What can hang from each mark:
j_361: j_690 j_770
j_690: j_283 j_299 j_361 j_773 j_906
j_770: j_283 j_299 j_361
j_773: j_770
j_283: j_690 j_770
j_299: j_690 j_770

Each row was made from one small tree. The marks that hang from a mark follow it in brackets, in the order of their numbers. Every link used is in the known rows. Write each row's tree.
Known rows:
j_299(j_770(j_283(j_690(j_906)) j_361)): [ 29.9  23.1  -2.9 -22.9  -6.4   9.0 -22.2  53.3  31.9  29.9 -47.1  39.0
 -19.6  33.4 -27.1 -39.9   1.8 -13.3  20.4 -17.1  26.1 -34.3]
j_770(j_283(j_690(j_773 j_906)) j_299): [-38.0  22.3 -25.1 -33.2  -0.5  24.9 -23.0  89.6  -4.8   0.7 -43.8  46.2
 -33.6  45.1  -1.6 -48.3  33.8 -10.9  14.0   9.3 -16.6 -48.0]
j_773(j_770(j_283(j_690) j_299 j_361)): [-11.4 -14.1  -5.3   5.6 -16.2  32.5   9.2  59.8  27.4   4.8 -34.8  60.7
 -15.4  39.5   5.2 -32.0  59.0   2.9  -0.7  -6.8  41.6 -20.2]
j_773(j_770(j_283 j_361)): [  4.6 -31.4  -4.6   2.2  -3.2  11.7  31.1  19.9  41.1   5.9   5.1  44.8
  20.1   3.5   8.3 -33.0  12.8  25.0   7.6  -9.4  34.1 -25.6]
j_690(j_283(j_770) j_361 j_773 j_906): [-12.3  14.6   9.8 -37.5 -28.5  43.0 -18.1  72.3  34.9   4.2 -45.0  44.0
 -13.3  17.7 -11.8 -25.1 -30.1  -5.2  26.6  -9.5   4.9 -39.0]
j_299(j_690): [  8.8   9.6  -8.9 -22.0 -25.9  18.3  -7.7   1.0 -10.7   9.3  16.3   2.1
  -4.9  -1.5   9.2 -19.1   4.5 -19.8  12.5   3.2   8.4   0.6]
j_283(j_690(j_773) j_770(j_299 j_361)): [ -1.1   0.0  42.3  -5.4 -40.5  38.9 -25.4  57.6  20.4  38.7 -61.2  59.3
 -32.4  54.9 -21.1  11.7  26.2   0.5  15.8 -36.4  26.6 -14.1]
j_283(j_690(j_361) j_770(j_299)): [ 12.9  20.0  17.7   9.1 -35.8  64.6 -43.6  44.0  23.3  -7.4 -65.1  39.9
 -29.8  43.8  -7.8   9.1  32.7 -52.7  -5.3 -24.6  25.2   0.4]
j_299(j_770(j_283 j_361)): [ 30.0  10.8  12.1 -23.1   3.1  10.2  -7.4  14.0  41.1  43.6 -26.3  45.5
 -11.5  11.9  -3.4 -15.2 -10.7   6.9  -4.2 -21.8  38.4 -35.6]
j_361(j_770): [  8.6   7.5  34.2   4.5  29.5  -6.3 -24.7 -11.5   4.8  14.0  10.3   4.3
  -5.0  -2.0  -6.8   3.1  -9.9   2.4 -18.7 -17.4  -0.7   2.4]
j_299(j_770(j_361(j_690))): [ 31.7   8.1  45.4  -0.7  18.8  -8.5   2.0   3.4  42.5  43.8 -27.5   4.4
   1.3  14.3 -15.0  -6.7 -31.1   9.3  -3.7  -2.6  45.4 -25.6]
j_299(j_690(j_906) j_770): [ 24.8  32.0 -34.5 -48.8  -2.5  -0.1 -23.3  15.7 -11.1  19.6  -2.5  -5.6
   7.4  -4.0   6.7 -42.4 -16.3 -51.0  44.3  23.1   6.7 -22.8]
j_690(j_283 j_906): [ -9.7   1.3 -21.3 -18.9   1.7   4.3   6.9  49.7   2.9   0.2  -3.6  14.4
 -24.4   1.2 -10.8 -29.1 -14.8   8.9  14.1  17.8  -8.5 -11.5]
j_361(j_690(j_773 j_906) j_770(j_283)): [ -9.0   6.3  41.1 -13.8  67.8   0.7 -24.9  36.6  28.8  13.4   6.9  20.1
  -2.3  11.1  -9.2 -53.3 -31.1  21.9  -6.8  -1.5 -12.9 -56.9]
j_283(j_690(j_773) j_770(j_299)): [-16.2  14.3  30.8  -7.1 -19.8  42.1 -43.1  51.7  -7.9   6.1 -64.0  40.7
 -34.8  42.4  -5.2  19.2  45.5 -18.6  18.6 -20.6   5.6  -1.7]
j_773(j_770(j_283)): [ -9.2 -18.2 -16.3   1.2  16.9  13.9  12.2  14.2  12.8 -25.3   3.6  24.4
  16.2  -7.7  23.6 -24.3  34.4   5.6   8.9   4.6  14.6 -11.8]
j_773(j_770): [-14.3 -15.8 -11.4   6.8   8.7  -5.3  19.0   2.5  -1.3 -23.5   2.1  -4.4
  30.5  -9.8  15.6  -9.7  23.6   0.8  20.9  16.2  13.2   3.2]
j_690(j_283 j_299 j_361(j_770) j_773): [-56.1  53.9  47.9 -46.1  -3.9  30.3 -20.5  78.6  27.6  11.7 -18.6  71.9
  -5.0  21.6  -4.6 -41.1 -47.7  21.5 -39.7 -26.6  17.0 -27.6]
j_690(j_906): [  6.3  -3.1 -29.1  -6.0   8.5 -11.3   4.2  17.3   0.2  -6.2   9.7  -6.7
  11.9   0.0  -7.5 -31.6 -18.0 -13.4  22.9  16.0 -20.2 -16.5]
j_770(j_361(j_690(j_299 j_906))): [  8.8  -6.9   6.0   6.8  18.4  -2.1  26.4  50.6  39.9   7.9  28.6  34.2
  37.7  20.3 -23.0 -74.6 -70.2   8.2   2.7   2.1   7.9 -28.5]
j_690(j_361 j_773 j_906): [-29.3  23.2 -21.8 -39.8 -19.0   2.6   4.5  51.7  22.9   1.5 -21.2   6.2
  25.8  15.7  -5.2 -50.5 -38.5 -11.7  19.7  12.0 -10.3 -57.4]
j_770(j_299(j_690(j_283 j_906)) j_361): [  1.5  -0.6 -34.2 -42.6 -40.6  30.3  14.0  75.3  18.4  49.0   5.9  54.6
 -41.6  25.5  -4.0 -60.8 -18.0  -6.4  14.8  21.4  19.5 -37.6]
j_283(j_690 j_770(j_299)): [ 15.9   3.8  20.4  16.5 -13.3  45.7 -44.1  30.9  -3.8  -2.4 -48.7  34.6
 -38.0  35.3  -7.8  24.6  48.5 -36.9   8.4 -21.5  11.5  19.4]
j_361(j_690(j_283(j_770) j_299)): [  4.0   1.0  54.7  15.9  20.4  52.0 -17.5  48.4  21.5 -14.5  -6.1  59.0
 -15.8  11.2  -7.4  -9.0 -23.6   9.8 -10.4 -21.6  20.2  21.2]

Which tree is each row?
[-72.7   1.3  -9.0 -33.1  -1.0  15.4  20.5  73.9  -7.1   1.6 -33.5  40.6
 -18.1  13.5  29.2 -14.7  36.8  26.2  11.8  32.4  17.2 -27.2] | j_690(j_283 j_773(j_770(j_299)))
[  5.2 -19.0 -20.9   4.2 -11.0  11.2  16.0  57.8  31.9  -7.7 -16.2  37.5
  12.7  22.7 -14.9 -59.2  25.9   3.9  32.9  -5.8  23.4 -24.9] | j_773(j_770(j_283(j_690(j_906)) j_361))
[  5.7  36.7  17.8  -4.1  -0.8  10.4 -40.7  39.6  25.9  -4.1 -29.1   3.4
  -3.5  26.9 -32.3 -37.6 -13.7 -34.6  -7.6 -16.3   3.6 -15.9] | j_283(j_690(j_361(j_770) j_906))
[-41.9  11.4 -11.0 -43.2  -3.9  -1.3   6.6  69.6  -0.8  11.2 -17.6  20.4
 -20.0   8.9  -8.2 -33.0 -18.8  28.0  23.5  18.3 -13.4 -33.6] | j_690(j_283 j_773 j_906)
[  0.6  21.9  15.5 -12.8  21.0  42.0 -34.4  30.9  42.1  15.7 -14.1  55.9
 -27.0  23.5  11.8 -30.9  -2.1 -22.7 -53.1 -15.3  15.6 -46.3] | j_690(j_361(j_770(j_283 j_299)))
[-19.9  32.9 -18.6 -45.1 -49.8  62.9  -6.5  65.0  16.7  19.9 -22.5  46.7
 -48.6  23.8  18.9 -35.5   4.1 -27.9 -20.7  16.7  31.1 -27.2] | j_770(j_299(j_690(j_283 j_361)))
[-22.8  44.7  38.8 -18.5 -44.0  56.8 -41.0  70.8  18.3 -20.3 -55.4  62.6
  14.4  42.9 -15.6 -17.6  -6.4 -25.9   6.9 -48.7  17.2  -1.4] | j_283(j_690(j_299 j_361 j_773) j_770)
[-54.2  43.1  20.3 -23.2 -21.5  14.1 -16.6  67.7 -18.1 -14.2 -28.9  40.3
   7.8  34.7 -10.2 -25.4   6.0   6.6   5.0 -20.4  -1.5   3.0] | j_283(j_690(j_299 j_773))
[-28.1  12.2  54.0 -19.4  51.7  -5.0 -16.4  56.6  18.3  22.8  -8.5  13.1
 -24.4  10.3 -19.3 -36.1 -38.1  38.1  -4.9  11.8  -4.7 -36.4] | j_361(j_690(j_283 j_773 j_906) j_770)
[  3.8   9.5 -17.5  -5.3   1.1  18.8 -21.2  49.2   5.1 -17.3 -21.0  22.3
 -21.4  22.8 -15.8 -40.0  22.8 -14.8  15.6  -5.6 -10.3 -14.0] | j_770(j_283(j_690(j_906)))
[-12.7  17.2 -22.4 -27.9 -21.2  22.3   5.5  62.0  31.2  -2.5 -21.1  21.0
 -15.3   9.9 -11.1 -43.2 -32.4  -8.1   1.2  14.4   5.7 -32.0] | j_690(j_283 j_361 j_906)
[-38.6  20.4 -12.3 -48.9 -45.8  25.2  11.1  36.5  11.3  -6.8 -11.4  11.3
  38.3   3.8  28.7 -47.6   7.5 -17.7  28.0  14.9  30.0 -35.6] | j_299(j_690(j_361 j_773(j_770)))
[ -6.0  -4.6   8.0  -0.3  26.9   7.2   9.7  48.8  17.8  -2.9  -3.4   1.5
 -24.6   4.3 -14.3 -36.5 -25.4  17.8   4.1  27.0  -0.2 -16.8] | j_361(j_690(j_283 j_906))
[-21.2 -16.1 -32.7  -3.0  23.3  25.4  10.1  34.1   7.8 -17.5  -4.7  42.7
   0.3   7.6  36.7 -28.2  47.5  -8.9  -0.2  19.8  14.9 -25.2] | j_773(j_770(j_283 j_299))
[-22.7  -7.9  35.4  -8.3   3.3   4.8  20.1  46.7  34.0  47.6 -19.7  30.6
  -8.9  37.6  -5.1 -23.2 -20.1  31.4 -12.4   9.6  24.1 -53.1] | j_770(j_299 j_361(j_690(j_773)))
[-33.4  24.6  20.4 -23.3 -15.6  24.9 -25.2  50.9  -1.3   0.4 -45.1  34.2
 -28.8  31.6  -6.7 -13.5  38.4  15.9   1.1 -20.6   3.0 -17.3] | j_770(j_283(j_690(j_773)))
[ 10.6 -17.8  18.7   1.1   7.1   2.9  27.0  55.0  47.5  29.7  -2.2  20.5
 -19.9  15.4 -29.3 -43.0 -44.7  35.5   2.1  11.9  20.5 -31.0] | j_770(j_361(j_690(j_283 j_906)))
[-51.9  -9.7   6.5 -17.4  28.8  -6.1  28.0  72.6  11.1 -16.0 -15.4   3.0
  10.0   1.3   5.3 -49.9  -5.7  36.9  35.7  42.7   7.4 -35.8] | j_361(j_690(j_283 j_773(j_770) j_906))
[ 44.7 -16.8   8.6  -9.4 -42.0  52.4 -15.8  16.0  23.4  46.4   1.5  57.4
 -21.3  24.5   1.9  -9.9   2.5 -31.6  15.0 -21.5  33.5 -11.3] | j_283(j_770(j_299(j_690) j_361))
[ 15.8  -6.8  36.9  -2.1 -26.3  47.4  -3.4  54.5  36.3  19.7  -2.9  90.9
 -12.5  19.3 -19.9 -10.8 -34.2  20.4  -3.0 -46.3  32.1  13.1] | j_690(j_283(j_770(j_361)) j_299)
[ 45.7 -16.6   2.8 -24.2 -45.8  45.1  -7.3  45.2  30.6  37.6   5.7  52.7
 -28.1  11.1 -20.1 -34.3 -27.0  -8.7  39.4 -19.3  24.9  -9.3] | j_299(j_690(j_283(j_770(j_361)) j_906))
[-28.2  15.4 -19.0  -4.3 -16.6  52.9  -8.6  67.3  27.1 -30.3 -54.3  48.6
 -10.0  36.8  20.5 -38.4  61.4 -32.0 -12.0   4.6  35.2 -27.7] | j_773(j_770(j_283(j_690(j_361)) j_299))
[-27.0  19.3  22.7 -33.8 -31.0  65.0 -22.9  74.5  31.1  17.5 -62.5  67.5
 -42.2  34.0   6.7   2.1   1.8  -6.1  -6.6 -11.4  23.0 -35.2] | j_690(j_283(j_770(j_299)) j_361 j_773)
[-13.4  57.3  14.7 -18.7  -0.9  10.4 -35.4  44.8 -13.5 -10.1 -43.9  31.9
   1.5  24.8  -8.2 -14.1   7.6 -29.3   3.5 -16.3  20.2  18.8] | j_283(j_690(j_299(j_770)))
[ -1.0 -18.0 -26.0 -17.9 -33.4  20.5  27.0  29.5  13.5  25.0  13.3  36.3
  12.7  13.7  23.6 -42.6  20.6 -15.4  19.8  18.2  41.8 -22.5] | j_773(j_770(j_299(j_690) j_361))
[ 30.7  -9.3  31.5  18.8 -34.2  45.1 -25.5  36.9  24.2  28.3 -47.0  53.8
 -35.0  48.0 -23.5  15.1  28.1 -18.4   4.9 -36.1  31.7   7.5] | j_283(j_690 j_770(j_299 j_361))
[ 14.7  14.4   1.8   8.1  -7.4  33.5 -37.0  55.6  -3.6 -33.1 -13.4  44.2
  12.3  24.2 -25.5 -30.2  -5.5 -41.1  34.7 -29.9  -9.6  21.8] | j_283(j_690(j_299 j_906) j_770)
[-50.3  41.9   4.4 -39.1 -25.1  20.9   0.8  61.1  20.5  -9.1 -15.3  47.1
  34.0  22.4   5.2 -46.7 -41.3  -3.7 -11.2 -11.9   6.8 -35.3] | j_690(j_299 j_361 j_773)
[-59.3  22.6 -38.3 -40.2  -8.5   4.2  24.9  81.9  18.0 -36.6  -2.9  37.2
  77.7   9.1  14.6 -87.0 -37.1 -16.6  33.0  18.4   0.7 -47.4] | j_690(j_299 j_361 j_773(j_770) j_906)
[ 16.1  12.1  53.7 -10.6  11.4   7.1   4.8  33.9  44.5  50.8 -40.8  24.8
 -33.6  16.6 -17.4  -4.6 -28.5  32.4 -11.7   1.0  55.6 -20.3] | j_299(j_770(j_361(j_690(j_283))))
[ -5.1  32.3  12.3  -5.5  32.1  22.1 -45.9  63.6   5.4 -17.8   5.2  60.4
  -3.3  24.8 -20.5 -65.4  -8.4 -17.6 -11.6 -31.5 -12.9  -4.8] | j_361(j_770(j_283(j_690(j_299 j_906))))
[-23.2  48.2 -15.3 -84.4 -16.6   9.5 -20.5  66.2 -12.6  35.0 -31.8  21.2
 -25.2   5.1   7.3 -44.2 -15.8 -11.1  44.7  25.2   9.8 -39.6] | j_299(j_690(j_283 j_773 j_906) j_770)
[ -2.0   7.2   2.2 -50.0 -30.6  43.6 -26.3  59.9  -3.0  17.4 -10.2  41.0
 -26.7   5.0  -1.9 -29.7 -10.1  -8.4  51.7  -3.6  -1.2 -17.1] | j_299(j_690(j_283(j_770) j_773 j_906))
